What can hang from each mark:
X: K
G: B U
K: L X Z
J: B Z
L: K
F: B Z
B: F G J X
Z: J K

Known rows, with every way that one mark hangs from another:
G[B[F J X] U]: [ -2   1   8  -5  -1 -31  13   7   6   2  -9  -2  -7  -4  -1   2  30 -10
  14 -10   1 -15 -10   3   8]
G[B[X]]: [  1   1   0  -8  -1 -17   6   3   3   9   0  -4 -15  -2   0   4   9  -2
   4  -4  -1  -6  -8   4   3]
G[B[J] U]: [ -1  -2   2   1   1 -10   8   6   5   4  -3   0 -13   1   0   1  26   2
   9  -4   4 -10  -9   0   3]
B[F[Z] G J]: [ -9   5   4  -1   1 -16   2  -3   0  11   5   1   6  -7  -1  -4   2 -16
  11  11   8  -7   5  -8  -4]
G[B U]: [ -4  -3  -4  -1   1  -9   1   1   3   6  -4   0 -23   7   1   1  24   6
   5  -9   3  -9 -10   0   3]
F[B[G]]: [ 5 -4  6  2  1 -7 -3 -9  0  5  4 -4 -3  1  0 -5  0 -9  3  5  9 -4  2 -2
 -8]
L[K[X]]: [  0 -15  -3  -2  -1  -1  -7   8   1   0  -1  -4  -3   4   2 -14   2  17
  -2   5   2   3  -3  -1 -16]
X[K[Z[J]]]: [  9  -5   0 -10   1  -5  -4   5   1 -35 -11  -3  -2   1   3  -3   3 -14
 -14   5  10   6  -7  10 -11]
F[Z[K]]: [-14  -1  -5   4   0 -14   4 -10  -1  15   1   3  -9   1   1   2   2  13
   1   4   3   4   1   2 -15]
L[K[X Z]]: [ 13 -22  -6  -3  -5  -3  -9  10   1 -28   1  -5  -4   2   2 -19  -2  14
  -6  10   2   2  -5   2 -16]
B[F G[U] J]: [ -2   4   7   3   0 -20  -2   2   1  -8  -2   1   7  -2   0  -7  11 -14
  14  -2   9 -13   0  -6   3]
K[L X Z[J]]: [ 36 -20   3  -4  -5  -5  -2  16   2 -44  -3  -3   5  -5   4 -26  -3 -13
 -25   4   6   8  -6  11 -10]
G[U]: [-2 -1 -3  4 -2 -7 -2  1  0 -6 -6  2 -8  5  1 -1 12  2  6 -6  4 -3 -1 -2
  4]
X[K[L Z]]: [ 22 -16  -8  -8  -2  -5  -8   9   2 -43  -7  -3   0  -2   2 -12   1  -2
 -24   9   7   0  -5   3 -13]
G[B[F J] U]: [ -6   0   7  -1   3 -14   9   5   5   5  -7   0  -5   1  -1   1  32  -7
   6  -7   2 -15 -11   1   5]
B[F]: [-5  3  5 -2  3 -4  0 -2 -1 -1 -5  0  7 -1 -1  0  5 -6 -3 -2 -3 -6 -2  1
  1]
J[Z]: [ 9  2 -6 -5  4 -4 -2  1 -3 -4 -2 -2 11 -4 -1 -2  1  6  8  6 -3  1  3  2
 -6]
K[Z[J[B[F X]]]]: [ 14   0  10  -9  -6 -14   7   4   0 -41  -9  -5   6 -13   3  -6  -3 -35
   7   1   8  -2  -8  14   0]
Z[J K[L X]]: [ 19 -13   6   2  -1 -13   3   9   0 -15  -1  -1   7  -3   5 -21   0  -1
 -24  -2   8   9  -3  14 -22]
J[B]: [ 6  0  0  1 -3  7  2 -2 -1 -6  0 -2 -2 -6  2 -2 -6 -9 12  5  4 -1 -1  1
 -6]
F[B[G X] Z]: [  0  -2   3  -3  -3 -27   2 -12   0  15   2  -3 -15  -5   0  -1   2  -7
  14   8  10  -2   4  -5  -8]
J[B Z[K[L]]]: [ 21  -6  -6   0   1  -8   3   1  -4 -19   0  -5  17 -12   3 -13  -8   6
   2  10   6   2   1  10 -24]
B[F G J]: [  0   5   9   0   2 -11   1   1   1  -2   5  -1  17  -8  -1  -6  -3 -18
   7   5   6 -10   3  -3  -1]
F[B[G J X] Z]: [  4  -1   8  -1  -3 -27  10  -7   3  14   3  -3  -6 -11  -1  -2   3 -12
  21  11  12  -2   6  -4  -8]
G[B[F J[Z[K]]]]: [  0   3   4  -5   8 -22  13   1   1   9   0  -4  15  -7  -2   1  18   6
   6   4  -4  -9  -6  13 -17]
F[B[G X]]: [  8  -2   7  -1  -2 -22   1  -7   1   2   3  -6  -5  -4  -1  -4  -2 -12
  10   2   8  -4   3   0  -4]
L[K[X Z[J[B]]]]: [ 19 -19   2  -6  -6   5  -4  11   0 -37  -4  -7  -2  -4   6 -22  -6  -8
   2  12  13   7  -9  10 -22]
B[J X[K]]: [  4   2   1  -7  -1 -18   7   8   4  -7  -8  -4   3  -7   0   3   4  -8
   7   4   6  -1   0   3  -9]
B[F G J[Z] X]: [ 11   9   5  -9   1 -31   3   5  -1  -7   2  -6  26 -16  -2  -6  -3 -16
  22   7   3  -9   6   0  -3]

Rows:
[ 12   2  -3  -7   1 -29  11   9   3  -1  -5  -5  -4  -8  -1   1  25   4
  24  -1   2  -8  -4   5   0] : G[B[J[Z] X] U]
[ 38 -23  -4  -1  -7  -5  -5  14   1 -40   2  -3   3  -4   2 -25  -4   3
 -20   6   1   2  -4   3 -12] : K[L X Z]
[  0   2  -8  -5  -3 -32 -10   1   0 -14  -9  -3 -15   2   2  -3   5  -5
  11  -2  14  -7  -1  -7  -7] : B[G[U] X[K]]
[ 24 -12   4  -6  -3  -2  -1  10   2 -43  -3  -2   8  -6   3 -15   0 -18
 -21   2   9   6  -4  11   1] : K[L Z[J]]
[ 19 -16  -1   5  -3 -13   0   7   0 -11   4  -1   3  -1   3 -21  -2  13
 -20   0   2   3  -1   7 -22] : Z[K[L X]]
[ 11   6   1  -9   0 -17   4   1  -4 -13  -7  -6  15 -15   0  -2  -2 -13
  24   5  -2  -7   0   5  -7] : J[B[F X] Z]
[  9   3  -6   1   1 -12  -4  -7  -7  -9   9  -5  10 -10   2  -8 -16   1
  21  12  10  -1   5   5 -26] : J[B[G] Z[K]]
[-18   6   8  -1   4 -25   0 -11  -3   8   0   2   1  -2   2  -4   2 -15
  -1   3  14   1   0   4 -13] : B[F[Z[J K]] G]
[  3   2   2  -7   7 -19   8   6   2   1  -8  -2   6  -3  -1  -1  31   0
  16  -1  -2 -13  -7   4  -2] : G[B[F J[Z]] U]
[ 18  -1   7  -4   2 -21  14   1   3   0  -6  -8  16 -13  -3   0  10  -4
  20   7  -1  -1   4   8 -10] : F[B[J[Z] X]]
[  6  -6   7   3   0 -12   4   4  -1  -4  -1   0   0   1   3 -12   0   0
  -9  -4   5  10  -3  14 -21] : Z[J K[X]]
[ -9  -9  -1  -1   2 -22   6  -5   0  23   1   1 -18   3   1  -6  18  13
  -7   2  -3  -5 -10   4 -24] : G[B[F[Z[K[X]]]]]
[-15   3  -3   1   0 -22  -7  -8  -2   5  -3   4 -12   3   1  -5  14  -6
  13   1  10 -10   0 -12   1] : B[F[Z] G[U]]
[ 21 -12  -1 -12   0  -3  -4  11   3 -46 -12  -4   4  -2   5 -13   3 -16
 -30   6  14   6  -7  10 -12] : X[K[L Z[J]]]
[  7   2   0   2   4 -15   9   1  -1  -3   2  -3  21  -9  -1  -3   0  10
  12   7   0   2   5   9 -18] : B[J[Z[K]]]
[ 23  -5  -6   2  -2 -15  -6  -1  -8 -11  10  -6   7  -9   3 -20 -17   6
  19  13   7   1   4   4 -36] : J[B[G] Z[K[X]]]
[ -7   4   1  -6  -4 -17   7  -6  -2   4  -6  -1  -6 -11   2   2   3 -16
  19   6   3  -5  -2  -2  -4] : J[B[F[Z] X]]
[ 11 -19   2  -7  -3  -3  -7  12   1 -31  -4  -5  -1   2   4 -20   0   1
 -10   8   9   9  -7   9 -16] : L[K[X Z[J]]]
[  2   0   1 -12   1 -20  10   8   7   6  -6  -6 -11  -5   0   6  15  -5
   3   3   5  -6  -8   4  -9] : G[B[J X[K]]]
[ 27  -4 -10 -14   0 -15  -1   8  -2 -27 -11  -9   9 -15   4  -9  -4  -6
   5  12   9  -1  -1   4 -22] : J[B[X[K[L]]] Z]
[  2   4   4  -1  -1  -2  -5  -5  -4  -7   3  -3   5  -8   2  -7 -10 -21
  13   6   9 -10  -2  -4  -5] : J[B[F G]]
[  6  -4  12   2   0  -9   7   1  -3 -11  -7  -2   7  -5   4 -13  -2 -15
   0  -1   7   3  -8  15 -25] : Z[J[B[F]] K[X]]
[  1 -11   2  -9   0  -2  -4   7   2 -29  -6  -4   2   0   3 -10   2  -6
  -7   7  11   7  -6  10  -6] : L[K[Z[J]]]
[ 10  -2  10   4  -4 -29   6  -1   4  -5  -3  -4  -5  -5  -1  -6  12 -13
  22  -1  13  -9   3  -2   0] : F[B[G[U] J X]]
